Known rows, with every way that one mark hangs from another
C[K R]: [-1.222, -2.699, 3.748, 0.926, 2.084, 0.291, 0.202, -1.059, -1.430, -3.306, 3.486, 0.525, -1.076, -1.385, 1.950, -0.890, -0.477, -1.375, 1.276, 3.932]
Q[R[W]]: [-4.143, -3.741, 3.894, 0.322, 2.597, -0.854, -0.438, -0.952, -0.592, -2.372, 1.636, 0.593, -0.062, -0.519, -1.748, -1.385, 1.150, -1.715, 1.688, 2.767]
K[R[W] U]: [-2.500, -2.800, 4.101, 0.270, 1.125, -0.875, -1.339, -1.120, -0.427, -5.017, 1.941, 1.556, -1.339, -0.437, -1.731, -2.200, -1.265, 0.056, 3.609, 5.335]
U[R[K W]]: [-1.307, -3.270, 4.088, -0.023, 0.728, -0.844, 0.751, -0.977, -1.106, -4.712, 3.763, 0.543, -1.485, -0.578, -2.228, -1.604, -0.765, -0.087, 2.356, 6.017]
C[K[U]]: [0.469, -3.080, 3.791, 0.776, -0.340, -0.083, -0.988, -0.994, -0.660, -2.115, 1.817, 0.902, -1.321, -1.278, 0.544, -1.582, -0.991, -1.266, 2.629, 4.269]
Q[R[K]]: [5.040, -3.611, 4.099, 0.494, 2.294, -0.194, -0.071, -0.829, -0.505, -2.261, 3.807, 0.495, 0.047, -1.404, -1.301, -1.349, 1.399, -0.909, 1.567, 3.583]
T[C[K[R U]]]: [1.510, -1.832, 3.944, 0.499, 0.704, 0.196, -0.298, -1.171, 0.469, -3.731, 2.215, 1.550, -1.703, 1.802, 0.592, -2.108, -1.167, -0.325, 3.445, 5.386]
T[C[K[R[W] U]]]: [-4.698, -2.139, 3.972, 0.077, 1.317, -0.437, -0.541, -1.311, 0.359, -4.550, 2.006, 1.615, -1.799, 2.547, -0.619, -2.310, -1.451, -0.502, 3.687, 6.536]
R[W]: [-4.303, -3.103, 4.012, 0.515, 0.703, -0.915, -1.046, -0.909, -0.761, -2.118, 1.837, 0.526, -0.632, -0.602, -1.605, -1.284, -1.204, -0.671, 1.571, 2.597]
E[W]: [2.438, -2.993, 4.081, 0.337, 0.301, -2.146, -1.102, -1.023, -0.294, -0.677, 2.357, 0.299, -0.653, -0.429, 0.270, -1.262, -0.992, -0.339, 1.126, 2.054]
T[C]: [2.124, -2.203, 4.044, 0.601, 0.522, -0.005, -0.259, -0.846, 0.348, -1.165, 2.299, 0.567, -0.708, 1.708, -0.191, -1.289, -1.158, -0.422, 1.302, 1.385]
Q[R[W Y[T]]]: [-3.045, -5.008, 4.128, 0.118, 4.666, -0.567, -0.581, -0.929, -0.154, -1.821, 2.966, 0.901, -1.322, -0.642, -2.647, -1.590, 2.507, -2.302, 1.549, 3.597]
Q[R[K Y]]: [6.292, -3.932, 4.202, 0.249, 4.313, -0.408, -0.471, -0.801, -0.295, -3.081, 4.839, 0.479, 0.358, -1.234, -2.570, -1.460, 3.142, -0.908, 1.594, 4.226]
K[R[W Y]]: [-2.346, -2.823, 4.211, 0.289, 3.395, -0.954, -1.182, -0.962, -0.175, -4.511, 2.927, 1.166, -0.498, -0.440, -2.913, -1.892, 0.653, 0.117, 2.373, 4.489]
T[C[R]]: [1.570, -2.133, 4.015, 0.589, 2.522, 0.277, 0.382, -0.953, -0.359, -3.522, 3.989, 0.551, -1.066, 1.769, 1.186, -1.070, -0.930, -0.563, 1.341, 2.540]
K[R U]: [3.946, -2.541, 4.087, 0.682, 0.420, -0.177, -0.991, -0.970, -0.351, -3.996, 2.226, 1.488, -1.281, -1.216, -0.366, -2.054, -0.944, 0.109, 3.396, 4.275]
C[K]: [-0.577, -2.723, 3.808, 0.935, 0.035, -0.020, -0.435, -0.884, -0.674, -0.997, 1.780, 0.516, -0.783, -1.371, 0.571, -1.029, -0.768, -1.224, 1.344, 2.746]
Q[R[K W Y]]: [0.091, -4.233, 4.249, -0.030, 4.930, -0.995, -0.699, -0.932, -0.413, -3.964, 4.666, 0.525, 0.116, -0.537, -3.801, -1.630, 2.824, -0.992, 1.852, 5.305]
Q[R[W Y]]: [-3.043, -4.073, 4.021, 0.100, 4.614, -1.050, -0.913, -0.880, -0.278, -3.084, 2.649, 0.606, 0.143, -0.404, -2.977, -1.539, 2.992, -1.687, 1.657, 3.481]
K[U[R[Y]]]: [4.078, -3.463, 3.894, 0.092, 1.449, -0.389, -0.217, -0.949, -0.555, -4.871, 2.953, 0.931, -1.681, -1.085, -1.504, -2.005, 1.321, -0.595, 3.348, 5.313]
R[W Y[T]]: [-3.304, -4.278, 4.227, 0.392, 2.837, -0.519, -1.207, -0.856, -0.307, -1.625, 3.087, 0.859, -2.030, -0.640, -2.599, -1.519, 0.213, -1.207, 1.492, 3.416]

Rows
[-2.290, -3.737, 4.271, 0.352, 3.552, -0.491, -0.950, -0.923, 0.013, -3.366, 3.259, 1.497, -2.090, -0.608, -2.693, -1.948, 0.290, -0.497, 2.278, 4.754]  K[R[W Y[T]]]
[7.231, -5.141, 4.326, 0.260, 4.053, 0.144, -0.746, -0.856, -0.161, -3.168, 5.083, 1.210, -1.865, -1.315, -2.105, -1.997, 2.472, -1.522, 2.771, 5.911]  Q[R[K[U] Y[T]]]
[5.646, -2.456, 4.155, 0.256, 2.384, 0.333, 0.003, -1.087, -0.443, -5.547, 6.109, 0.924, -1.733, 1.788, 0.472, -1.654, -1.362, 0.065, 2.795, 5.826]  T[C[R[K[U]]]]
[0.624, -4.652, 4.450, -0.012, 2.725, -0.550, -1.484, -1.002, -0.461, -3.925, 5.176, 1.226, -2.587, -0.643, -3.413, -2.094, -0.209, -0.603, 3.008, 6.795]  R[K[U] W Y[T]]
[-4.079, -3.090, 4.022, 0.179, 2.932, -0.837, -1.395, -1.224, -0.235, -5.399, 2.735, 1.548, -1.294, -0.418, -2.058, -2.364, 0.633, -0.621, 3.742, 7.313]  C[K[R[W Y] U]]
[-0.044, -3.776, 4.514, -0.059, 3.335, -0.220, -0.534, -0.908, 0.514, -2.595, 5.523, 0.905, -2.201, 2.265, -3.146, -1.732, -0.230, -0.435, 1.727, 5.154]  R[K W Y[T[C]]]
[6.549, -3.474, 4.198, 0.396, 4.039, -0.111, -0.848, -1.030, -1.097, -6.490, 6.825, 0.913, -1.198, -1.231, -1.098, -1.710, 0.713, -0.071, 2.824, 6.514]  C[R[K[U] Y]]
[-1.293, -4.086, 4.233, 0.093, 3.155, -0.531, -1.422, -1.005, -0.036, -4.469, 3.325, 1.912, -2.627, -0.568, -2.637, -2.455, 0.158, -0.486, 3.635, 6.177]  K[R[W Y[T]] U]
[-6.363, -3.236, 3.845, 0.338, 4.633, -0.614, -0.498, -1.138, -1.305, -4.950, 4.323, 0.591, -0.967, -0.526, -0.576, -1.254, 0.984, -1.462, 1.575, 5.593]  C[K R[W Y]]
[0.056, -2.991, 3.854, 0.668, 4.059, 0.082, -0.277, -1.025, -1.118, -4.138, 4.495, 0.473, -0.840, -1.276, 0.542, -1.122, 1.406, -1.399, 1.301, 4.478]  C[K R[Y]]
[4.275, -2.851, 4.310, 0.381, 3.193, 0.411, -0.134, -0.933, 1.015, -2.339, 3.692, 1.461, -2.212, 1.619, -1.264, -1.883, 0.385, -0.242, 2.082, 3.539]  K[R[Y[T[C]]]]
[-0.062, -5.091, 4.325, 0.001, 4.998, -0.499, -0.419, -0.922, -0.325, -2.816, 4.998, 0.850, -1.418, -0.652, -3.492, -1.604, 2.317, -1.605, 1.739, 5.511]  Q[R[K W Y[T]]]
[3.289, -3.429, 4.282, 0.352, 2.547, 0.360, -0.480, -0.818, 0.778, -0.630, 3.686, 0.857, -2.073, 1.627, -1.145, -1.486, 0.238, -0.940, 1.249, 2.279]  R[Y[T[C]]]
[6.032, -3.273, 4.122, 0.132, 2.026, -0.371, 0.613, -0.899, -0.681, -4.563, 4.928, 0.499, -1.104, -1.320, -2.360, -1.634, 1.378, 0.120, 2.151, 5.678]  U[R[K Y]]
[-1.555, -2.421, 4.175, -0.003, 3.280, -0.332, 0.409, -1.141, -0.599, -5.387, 5.918, 0.548, -1.228, 2.418, -0.719, -1.375, -1.413, -0.023, 1.778, 5.391]  T[C[R[K W]]]
[-2.194, -4.668, 4.004, -0.262, 2.072, -0.557, -0.113, -1.038, -0.553, -4.555, 3.187, 1.290, -3.418, -0.544, -2.312, -2.235, 0.533, -1.303, 3.475, 6.514]  K[U[R[W Y[T]]]]
[1.247, -2.686, 3.946, 0.313, 3.947, 0.288, -0.364, -1.239, -0.170, -5.201, 4.858, 0.968, -1.616, 1.817, 0.807, -1.738, 0.735, -1.267, 2.732, 5.936]  T[C[K[U] R[Y]]]
[0.867, -4.456, 4.181, -0.145, 4.512, -1.039, -1.185, -1.068, -0.395, -5.090, 4.745, 0.921, -0.364, -0.486, -3.785, -2.142, 2.556, -1.090, 3.209, 6.698]  Q[R[K[U] W Y]]
[5.231, -3.128, 4.379, 0.318, 2.859, 0.417, -0.794, -1.035, 1.022, -3.454, 3.691, 1.851, -2.816, 1.808, -1.170, -2.352, 0.125, -0.262, 3.391, 5.015]  K[R[Y[T[C]]] U]
[6.146, -4.189, 4.176, 0.110, 2.083, 0.158, 0.812, -0.791, -0.574, -3.451, 5.157, 0.799, -2.735, -1.497, -1.928, -1.646, 0.925, -0.504, 2.073, 5.883]  U[R[K Y[T]]]
[7.006, -3.575, 4.338, 0.408, 2.114, -0.314, -1.508, -0.898, -0.393, -4.085, 5.058, 0.868, -0.901, -1.264, -2.520, -1.874, 0.481, 0.079, 2.894, 5.486]  R[K[U] Y]
[-3.282, -3.459, 3.776, -0.029, 0.054, -0.927, 0.051, -1.064, -0.958, -5.006, 1.735, 0.965, -2.004, -0.485, -1.433, -1.966, -0.853, -0.742, 3.576, 5.737]  K[U[R[W]]]
[-0.251, -3.517, 4.065, -0.256, 2.663, -0.991, 0.339, -0.959, -0.846, -5.530, 4.811, 0.539, -1.226, -0.486, -3.483, -1.783, 1.029, -0.021, 2.408, 6.639]  U[R[K W Y]]
[-5.420, -3.636, 3.845, 0.203, 4.323, -0.607, -1.028, -1.270, -1.244, -6.198, 4.396, 0.974, -1.547, -0.443, -0.533, -1.801, 0.686, -1.522, 2.943, 7.133]  C[K[U] R[W Y]]
[1.224, -2.494, 3.891, 0.751, 0.351, 0.010, -0.795, -1.069, -0.381, -3.797, 1.837, 1.500, -1.431, -1.294, 0.490, -2.015, -0.910, -0.538, 3.369, 5.604]  C[K[R U]]
[4.915, -2.863, 4.078, 0.522, 2.466, -0.308, -1.436, -0.902, -0.019, -4.756, 3.078, 1.524, -1.019, -1.082, -1.751, -2.210, 0.893, 0.169, 3.470, 4.876]  K[R[Y] U]
[-3.388, -2.715, 4.064, 0.099, 5.032, -0.513, -0.270, -1.108, -0.210, -5.100, 4.864, 0.593, -0.905, 2.558, -1.221, -1.419, 0.675, -0.662, 1.651, 4.234]  T[C[R[W Y]]]
[0.180, -3.291, 3.921, 0.458, 2.077, 0.930, 0.356, -1.234, -0.384, -3.300, 4.155, 1.258, -3.388, 1.625, 2.493, -1.621, -1.468, -1.897, 2.447, 5.405]  Y[T[C[K[U] R]]]
[-1.225, -3.146, 4.169, 0.171, 3.119, -1.029, -1.672, -1.092, -0.169, -5.715, 3.016, 1.557, -1.134, -0.328, -3.028, -2.366, 0.569, 0.113, 3.714, 5.968]  K[R[W Y] U]
[-4.975, -2.700, 3.919, 0.382, 1.021, -0.672, -0.923, -1.224, -0.516, -4.794, 1.793, 1.532, -1.488, -0.549, -0.903, -2.178, -1.065, -0.675, 3.708, 6.599]  C[K[R[W] U]]
[-0.613, -2.751, 4.310, -0.103, 5.308, -0.436, -0.061, -1.096, -0.333, -6.017, 6.958, 0.538, -0.961, 2.606, -2.178, -1.480, 0.295, 0.028, 1.800, 6.040]  T[C[R[K W Y]]]
[0.525, -1.550, 4.016, 0.636, 0.979, 0.275, 0.308, -1.108, 0.496, -2.530, 2.195, 1.117, -1.057, 1.638, 0.696, -1.660, -0.844, -0.323, 2.163, 3.947]  T[C[K[R]]]
[1.644, -3.388, 3.753, 0.198, 1.330, -0.233, 0.050, -1.129, -0.649, -4.564, 2.778, 0.894, -1.859, -1.264, -0.608, -2.010, 1.451, -1.300, 3.391, 6.522]  C[K[U[R[Y]]]]
[-1.105, -3.927, 4.074, 0.173, 3.006, -0.878, -0.274, -0.929, -0.691, -3.217, 3.594, 0.560, -0.115, -0.522, -2.533, -1.427, 1.061, -1.082, 1.766, 4.603]  Q[R[K W]]
